Known rows, with every step that occurs:
p m y u r q: [-19.6  -3.3   2.9  36.2  13.1 -42.2   6.5 -12.1 -24.7   2.5  17.0  -8.1
 -35.1   2.8 -16.5 -26.2  18.1  -3.5 -23.6   8.2  -1.2  -0.4   7.6 -44.7
   1.6 -21.1]
u d q p: [-16.8   5.0   5.8  33.0 -20.3 -23.0   1.5  -5.6  -9.2   0.8   4.7   3.3
  -5.0  -2.4 -12.5 -13.5  -2.6 -13.4 -11.6  -7.2  11.4  13.9  10.5 -25.0
 -18.3 -20.2]
y m r: [-16.0   2.6  12.3  38.0  -2.4 -24.6   1.4  -3.6 -12.2  15.7   6.8   9.3
 -15.5  -7.6  -9.1  -1.3  10.8   1.7 -11.5  -8.7  16.8 -10.6  -4.2 -28.4
   6.8 -24.9]
p m: [-15.4  -2.4  16.3  39.9   0.9 -20.9   6.6  -0.1 -10.2   9.7   6.5   8.9
 -14.8   0.2 -14.2 -15.9   0.2   0.5 -14.0   0.2   5.6  -4.0   8.7 -30.0
  -9.6 -18.2]
q p m y u: [-23.4   2.1  16.0  35.9  -4.9 -27.6  -9.0  -1.4 -10.3   4.0  18.6   1.1
 -33.5 -11.6 -17.1 -17.5  19.9  -2.3 -28.6  -4.6  -6.1 -12.5  16.9 -40.5
 -15.7 -23.7]
u p m y: [-12.5  -4.1   0.0  29.9  -1.3 -33.4  -1.7   3.4 -15.1  12.3  18.4  -3.9
 -36.0   1.1  -5.9 -30.2  10.2  -1.8 -23.1  -1.4  -0.9 -11.8  11.8 -41.1
 -10.0 -15.1]
m r: [-17.9  -1.5   7.5  37.3  -4.8 -25.4  -2.6  -3.4  -9.4  11.8   6.7   2.9
  -7.6  -4.9  -9.0  -4.6   5.4  -2.5 -11.8 -10.5  18.0 -15.5   6.0 -28.7
  -5.0 -23.8]
r q p m d: [-21.7  -6.1  15.0  63.1  -9.7 -23.3   8.8   5.8 -22.8   7.4   4.3   4.5
 -20.4  -9.7 -15.1 -16.9  16.8  -5.0 -22.2  -5.3   1.9  -1.8   9.6 -25.3
   1.9 -23.2]
d m: [ -9.3  -6.7  17.0  35.3  -9.9 -17.3   4.0  -7.3  -5.1  11.2  12.1   9.6
 -11.0   2.0  -5.9   0.5  -8.7  -8.4 -12.0  -0.6  14.6  -8.2   9.8 -18.5
 -10.9 -26.8]
r q p m: [-21.2  -0.3  14.4  61.1  -4.3 -16.1  13.6  -8.9 -14.2  -0.5  -1.3   4.6
 -15.2  -8.0 -10.4 -18.1  12.2   0.9 -20.0   3.4  -4.2   1.3   0.0 -30.5
  -2.0 -20.6]
q p: [-20.0   2.3  12.9  43.7 -11.2 -14.7   0.5  -1.9  -7.0  -1.1  -2.7  10.3
  -6.1 -13.7  -8.5 -10.5   1.3  -8.8 -18.0  -9.3   8.9 -12.9   7.2 -26.2
 -16.7 -21.6]
y q: [-14.1  -2.7  13.8  31.6  -3.8 -12.5   8.2  -2.4 -14.9   4.2   4.5  16.5
  -2.9   2.9  -5.6  -6.0   1.8  -0.8  -8.6  -2.0  17.9   2.6   6.7 -31.9
  -8.7 -22.1]
q p m d: [-22.0  -4.2  16.3  51.3 -15.7 -28.1  -1.2  15.1 -18.1   8.5   4.4   8.1
 -25.3 -13.1 -18.4 -17.2  12.4 -10.0 -22.7 -13.6   4.3 -11.9  16.7 -24.2
  -6.6 -20.9]
u d m r q: [-13.9  -4.3   1.2  45.6  -3.4 -34.1   1.6 -17.3 -13.6  18.7  12.2  -4.6
  -9.7   2.1 -14.5   4.5   4.6  -6.1 -14.3   2.2  17.9   8.7   6.9 -20.1
   2.4 -28.2]
p m r: [-20.2  -3.5  11.6  42.4  -0.5 -31.0   1.8  -1.5 -11.2  13.8  10.4   0.0
 -19.5  -2.3 -15.2 -13.8  10.0   3.0 -14.7  -5.9   7.8 -12.3   4.4 -31.2
   3.1 -20.9]
y u r q p: [-27.3  -0.2   4.0  47.2  -3.7 -31.9   7.0 -19.4 -21.9 -12.3  -9.1  -0.6
 -17.6 -12.0 -13.8 -23.2  12.1 -11.7 -21.0  -1.9  -0.4  -1.5   3.4 -29.6
 -10.1 -24.9]
y u r: [-22.6  -0.1   5.3  25.2   0.9 -35.9  -0.7 -10.6 -18.0  -3.4  -1.8   3.2
 -17.5  -3.9 -17.2 -21.4  -0.7 -11.8 -14.7  -5.2   9.5  -7.4  12.8 -28.9
 -20.2 -22.0]
m d: [-13.3  -6.3  10.7  35.6  -7.8 -21.5  -2.8  13.6 -15.4  14.7   6.7  11.0
 -10.2  -4.4 -10.9  -6.1  -1.1 -11.6 -14.5 -11.7  20.4  -9.9  20.0 -23.0
 -13.9 -24.6]
y q p: [-18.6   1.0  14.8  41.4 -15.1 -12.1   5.6  -1.5 -13.9  -4.6  -1.6  15.1
  -5.4  -8.1  -5.9  -9.9   9.4  -5.2 -15.3  -8.7  11.5  -3.4   3.7 -30.1
  -8.2 -23.1]
d q: [-10.2  -2.1  14.0  29.4 -13.2 -12.4   9.2  -7.9  -6.9   5.3  12.8   6.6
  -5.9   8.0  -1.8 -11.8  -6.0  -4.6  -2.9  -3.0  14.1   4.1   4.8 -30.4
 -12.2 -22.6]
r q: [-13.6  -3.7   9.2  46.0   2.9 -11.0  10.8 -11.5 -11.7   7.5   1.7   8.2
  -1.2   0.4  -3.7  -8.4  -0.7  -2.3 -11.1   5.1  12.7   2.3   3.6 -29.8
  -9.7 -22.6]
q p m: [-22.4   0.6  17.3  48.9  -9.4 -21.5   4.1   0.2 -10.2   0.4   0.2   8.3
 -17.6  -9.5 -14.0 -19.9   8.0  -4.2 -20.6  -5.9  -0.5  -8.2   7.4 -28.1
  -9.7 -18.8]
y q p m: [-19.6   0.3  18.8  47.5 -10.5 -18.0   9.4   1.1 -16.1  -2.7   2.8  13.7
 -16.6  -5.9 -11.7 -16.9  15.2   1.0 -17.5  -4.8   0.9   0.8   3.2 -30.9
   0.3 -19.7]

Rows:
[-19.3  -6.8  12.2  61.1 -17.6 -23.1   5.8 -17.1 -10.7   5.9   9.2  -3.1
 -15.9  -8.6  -2.7   1.0  15.1  -5.2 -20.1  -5.2   8.7 -11.4  -3.7 -21.4
  11.3 -31.9]
d m r q p
[-29.4   6.9   7.1  37.7 -17.7 -40.9  -5.5 -11.2 -12.8   5.5  12.1  -6.7
 -28.3  -6.1 -27.4 -20.8  18.9  -3.4 -14.5  -9.0  -2.2  13.4  12.3 -32.8
 -10.7 -24.2]
y u d q p m r
[-15.9  -4.6   0.8  43.4   5.5 -29.9  15.4 -13.6 -21.0  -3.0  -3.6  -0.7
  -7.9  -0.2  -7.5 -18.6  -0.2  -9.9 -13.3   3.6  12.5   0.1  -0.3 -28.9
   1.0 -19.6]
u r q
[-19.6  -3.9  10.0  55.3   4.5 -25.9  11.3  -9.2 -14.8  12.6   9.7  -2.5
 -16.0   0.4 -12.5 -11.6  16.3   7.4 -13.6   2.9   4.8  -2.8  -2.2 -33.5
   9.5 -22.7]
p m r q
[-11.2   2.5   4.3  22.9 -10.0 -22.8   4.5  -6.3  -9.4  10.1  10.2   3.1
  -2.0   7.3 -13.2  -9.8  -8.6  -9.6  -4.1  -1.9  17.4  19.5  12.5 -27.2
 -18.2 -18.9]
u d q
[-26.2  -1.2   0.4  36.5  -4.2 -40.9  -4.6  -9.2 -15.3  13.5   6.0  -4.4
 -36.8  -4.5 -17.8 -32.6  16.3   3.3 -17.1  -8.6  -8.2  -8.9  10.2 -34.5
 -17.5 -22.8]
y u p m r
[-12.5   4.2   2.8   9.7  -5.2 -29.0  -9.9  -7.1  -9.3  13.2  27.7  -3.4
 -17.6   7.1 -15.7  -8.8   3.3  -9.0 -13.7  -0.7  13.4  15.5  23.5 -39.0
 -24.2 -24.0]
m y u d q
[-11.2  -7.8  18.3  37.4 -15.9 -25.9  10.1  11.0 -17.6  14.3  21.2   4.0
 -24.0   7.6 -13.3 -18.3   3.5  -5.5  -7.7  -6.6  10.4   5.2  12.5 -26.6
  -2.4 -21.8]
p m d q
[-15.8  -7.6  16.1  40.8  -4.3 -28.3   2.0  15.2 -18.6  16.8  11.5   9.4
 -22.1  -2.3 -17.6 -13.4   4.0  -5.9 -15.8  -7.7  11.0  -6.5  19.5 -24.5
  -6.8 -20.5]
p m d
[-25.8   1.1  13.2  52.7 -12.8 -31.7  -1.2  -1.6 -10.6   3.7   4.6   0.0
 -21.4 -13.4 -14.6 -15.8  17.9  -1.1 -21.3 -12.1   1.6 -15.7   1.9 -30.2
   2.7 -22.3]
q p m r
[-12.1  -2.7  12.3  31.8   3.4 -26.1  -0.7   3.5  -9.9  13.5  24.0   2.8
 -24.3   1.0  -9.7 -12.8   8.6  -0.9 -21.7   0.8   6.5 -11.8  12.1 -40.0
  -3.7 -17.8]
p m y
[-26.1   0.5   7.8  34.6  -3.0 -46.1  -4.1  -3.1 -20.4  -6.8  11.5  -6.3
 -40.4 -11.9 -20.0 -30.0  20.4 -11.0 -31.8  -5.4  -4.7 -15.0  13.0 -40.4
  -5.1 -18.6]
q p m y u r
[-23.9  -2.6   6.9  58.9  -1.4 -35.6  16.1 -10.8 -24.3  -9.7  -7.0  -3.8
 -21.5  -7.5 -13.7 -30.5  13.8  -7.3 -22.3   2.5  -3.8  -1.5  -4.1 -29.9
  10.0 -16.1]
u r q p m
[-14.6   0.0  12.0  34.3 -12.0 -16.8  -1.9   2.7 -14.8  -0.9  14.8   7.5
 -15.7  -7.8  -2.1  -6.1  18.5  -5.7 -23.6  -7.3  14.6 -11.2   8.2 -40.2
  -1.2 -22.9]
m y q p
[-17.1   1.5  14.9  42.0  -7.9 -25.0  -3.4   5.5 -10.6   2.7  17.1   1.4
 -27.3  -9.0  -9.5 -16.0  16.3  -4.0 -28.0  -4.9   1.5 -16.9  10.3 -38.3
  -2.9 -18.1]
q p m y
[-24.3   0.4   6.7  60.7  -9.6 -21.4   4.4 -13.4 -12.7   2.5  -0.6  -2.4
  -8.3 -13.4  -4.1  -7.8  17.3  -3.2 -18.2  -6.2   8.0 -10.7  -2.9 -30.7
   4.0 -27.0]
m r q p
[-17.0  -0.4  19.1  44.1 -21.0 -18.9  11.6  -4.4  -8.6  -0.7  10.4   4.1
 -19.8   0.4  -8.9 -23.5   8.0  -2.8 -12.1  -4.8  -1.8   2.6   0.6 -30.4
  -4.1 -19.9]
d q p m
[-15.3  -4.4  14.9  41.8 -31.2 -19.0   2.5   8.1 -15.0   4.2  11.1   6.3
 -14.9  -6.2  -6.3 -12.4   6.3 -14.9 -11.5 -16.2  12.8  -2.6  12.6 -24.1
  -8.4 -25.8]
m d q p
[-11.9  -3.3   1.2  28.1  -2.8 -30.5   4.3   4.4 -21.8   8.2  19.0   2.5
 -35.7   5.6  -4.9 -29.9  18.4   3.4 -21.7   0.3   1.0  -1.8   7.5 -45.9
  -1.6 -16.2]
u p m y q
[-24.5   5.5  10.5  32.9 -15.1 -31.9  -0.3  -9.8 -12.4   2.4   8.6   0.7
 -23.1  -1.8 -26.3 -22.7   7.2  -7.0 -13.7  -2.4  -5.0  21.7  16.7 -30.2
 -23.3 -22.1]
y u d q p m
[-22.0  -5.8   3.9  33.6  -7.6 -37.9  -5.3   7.5 -23.2  17.3   6.1   4.4
 -39.8  -4.1 -21.5 -33.4   9.6  -6.1 -18.9  -9.5  -4.7  -3.3  25.5 -27.6
 -26.7 -22.9]
y u p m d
[-21.2  -0.8   5.4  27.8  -6.6 -41.3 -13.1 -13.9  -9.5  19.5  15.0  -1.0
 -19.2  -2.7 -24.2   2.9   2.8  -9.7 -14.9  -5.8  14.6   0.9  20.4 -20.4
 -18.0 -31.2]
y u d m r
[-17.1  -1.1  13.9  26.7   5.1 -26.6  -5.1  -1.2 -10.4  12.3  23.2   1.5
 -30.0   0.4 -17.5 -15.2  11.9   0.5 -22.1   1.9   1.8  -8.9  19.5 -41.6
 -17.0 -22.8]
p m y u
[-21.4   0.1  16.3  47.6 -23.0 -28.9   6.9  -6.9 -10.0   1.2  15.0  -4.1
 -24.6  -3.8  -9.2 -20.4  18.0   0.3 -12.4 -10.5  -0.2  -4.8  -3.1 -32.8
   8.7 -23.2]
d q p m r
[-14.0  -0.3  19.1  41.9 -28.2 -18.5   7.7   9.2 -17.9   8.5  10.8  13.0
 -22.9  -8.9  -7.1  -8.7  10.9  -8.9 -11.1 -14.9  12.3   2.5   2.4 -22.1
   3.8 -26.2]
y m d q p
[-23.6   4.8   6.7  42.7 -19.0 -39.4   0.6  -4.3 -13.3   6.3  11.2  -6.7
 -21.7  -3.0 -19.3 -19.3  15.3  -5.0 -12.9  -8.8   4.2   9.8   5.4 -29.4
   1.4 -19.3]
u d q p m r
[-25.7  -0.1  15.2  51.7 -12.7 -27.7   5.0  -2.0 -17.8   0.6   6.1   4.6
 -21.2  -9.4 -13.2 -15.2  25.5   3.7 -17.9 -12.1   5.3  -6.8  -1.8 -34.1
  12.3 -22.6]
y q p m r
[-29.0  -5.5   8.5  56.2  -5.8 -44.1   6.5  -1.4 -32.8  -3.2  -0.6  -2.8
 -35.3 -12.7 -25.1 -30.3  21.4 -11.9 -24.9  -4.8  -4.4  -1.0  11.2 -27.8
  -0.9 -24.9]
y u r q p m d
[-10.0  -4.8  15.5  35.4 -19.6 -18.6  -1.3  -1.7 -12.8   1.8  24.6   8.1
 -22.7  -2.9   0.3   1.5  15.4  -7.7 -25.4  -6.1  13.3 -12.5   7.4 -31.3
   5.5 -27.3]
d m y q p
[-18.6  -5.2   5.1  43.2  -8.5 -37.9   1.9 -19.7 -19.8  -5.4  16.9  -9.0
 -34.4  -6.4  -7.4 -11.9  17.7 -14.7 -29.1   1.4   2.4 -10.4   6.7 -32.2
   2.7 -29.4]
d m y u r q p
[-16.6  -0.8  11.0  54.7  -1.1 -20.8   5.8  -4.4 -14.2   4.0  16.0  -1.7
 -23.9  -6.7  -6.0 -15.5  21.4  -0.9 -28.3   3.9  -2.2  -5.4   4.1 -40.4
   4.7 -20.4]
r q p m y
[-10.5  -2.8  13.5  30.0   0.7 -22.7   5.2   5.4 -17.0   9.2  24.2   7.0
 -24.0   5.3  -8.4 -11.6  16.3   3.5 -19.2   2.0  11.1  -1.6   8.7 -43.4
   6.2 -19.4]
p m y q
[-11.4  -2.5   7.5  28.5  -4.9 -28.0  -2.3  -6.3  -7.8  15.8  10.5   7.1
  -9.3   1.8 -16.5   2.2 -11.6 -13.6 -13.8   0.1  19.3   5.1  18.3 -16.2
 -17.3 -23.3]
u d m
[-11.1  -6.2   2.8  20.6 -11.6 -31.8 -11.3 -10.6 -10.5  13.1  24.7  -1.1
 -38.2   1.2  -4.3 -15.6   5.7  -9.1 -23.6  -2.1   2.6 -12.7  20.0 -32.4
 -24.6 -28.1]
d m y u p
[-16.0  -0.5   8.6  24.1  -4.3 -29.7  -8.5 -12.8  -8.4  15.0  11.0   7.6
 -15.8   0.9 -24.0   0.6  -8.1 -12.2 -14.5   0.8  12.0   8.3  25.1 -18.3
 -30.4 -28.4]
y u d m
[ -9.1  -2.4   9.5  24.2  -1.7 -16.6   1.2   2.9 -14.1   7.1  20.2   9.2
 -12.1   3.3  -1.8  -2.6  10.8  -2.6 -16.9  -2.1  19.4  -5.0   9.3 -41.7
  -1.9 -22.7]
m y q
[-11.9  -1.3  14.1  36.5  -6.6 -21.0   1.6  13.3 -20.0  19.2   7.5  18.6
 -17.7  -7.7 -12.4  -2.3   3.5  -6.5 -12.5 -10.2  20.1  -6.0  10.8 -21.2
  -2.8 -24.4]
y m d
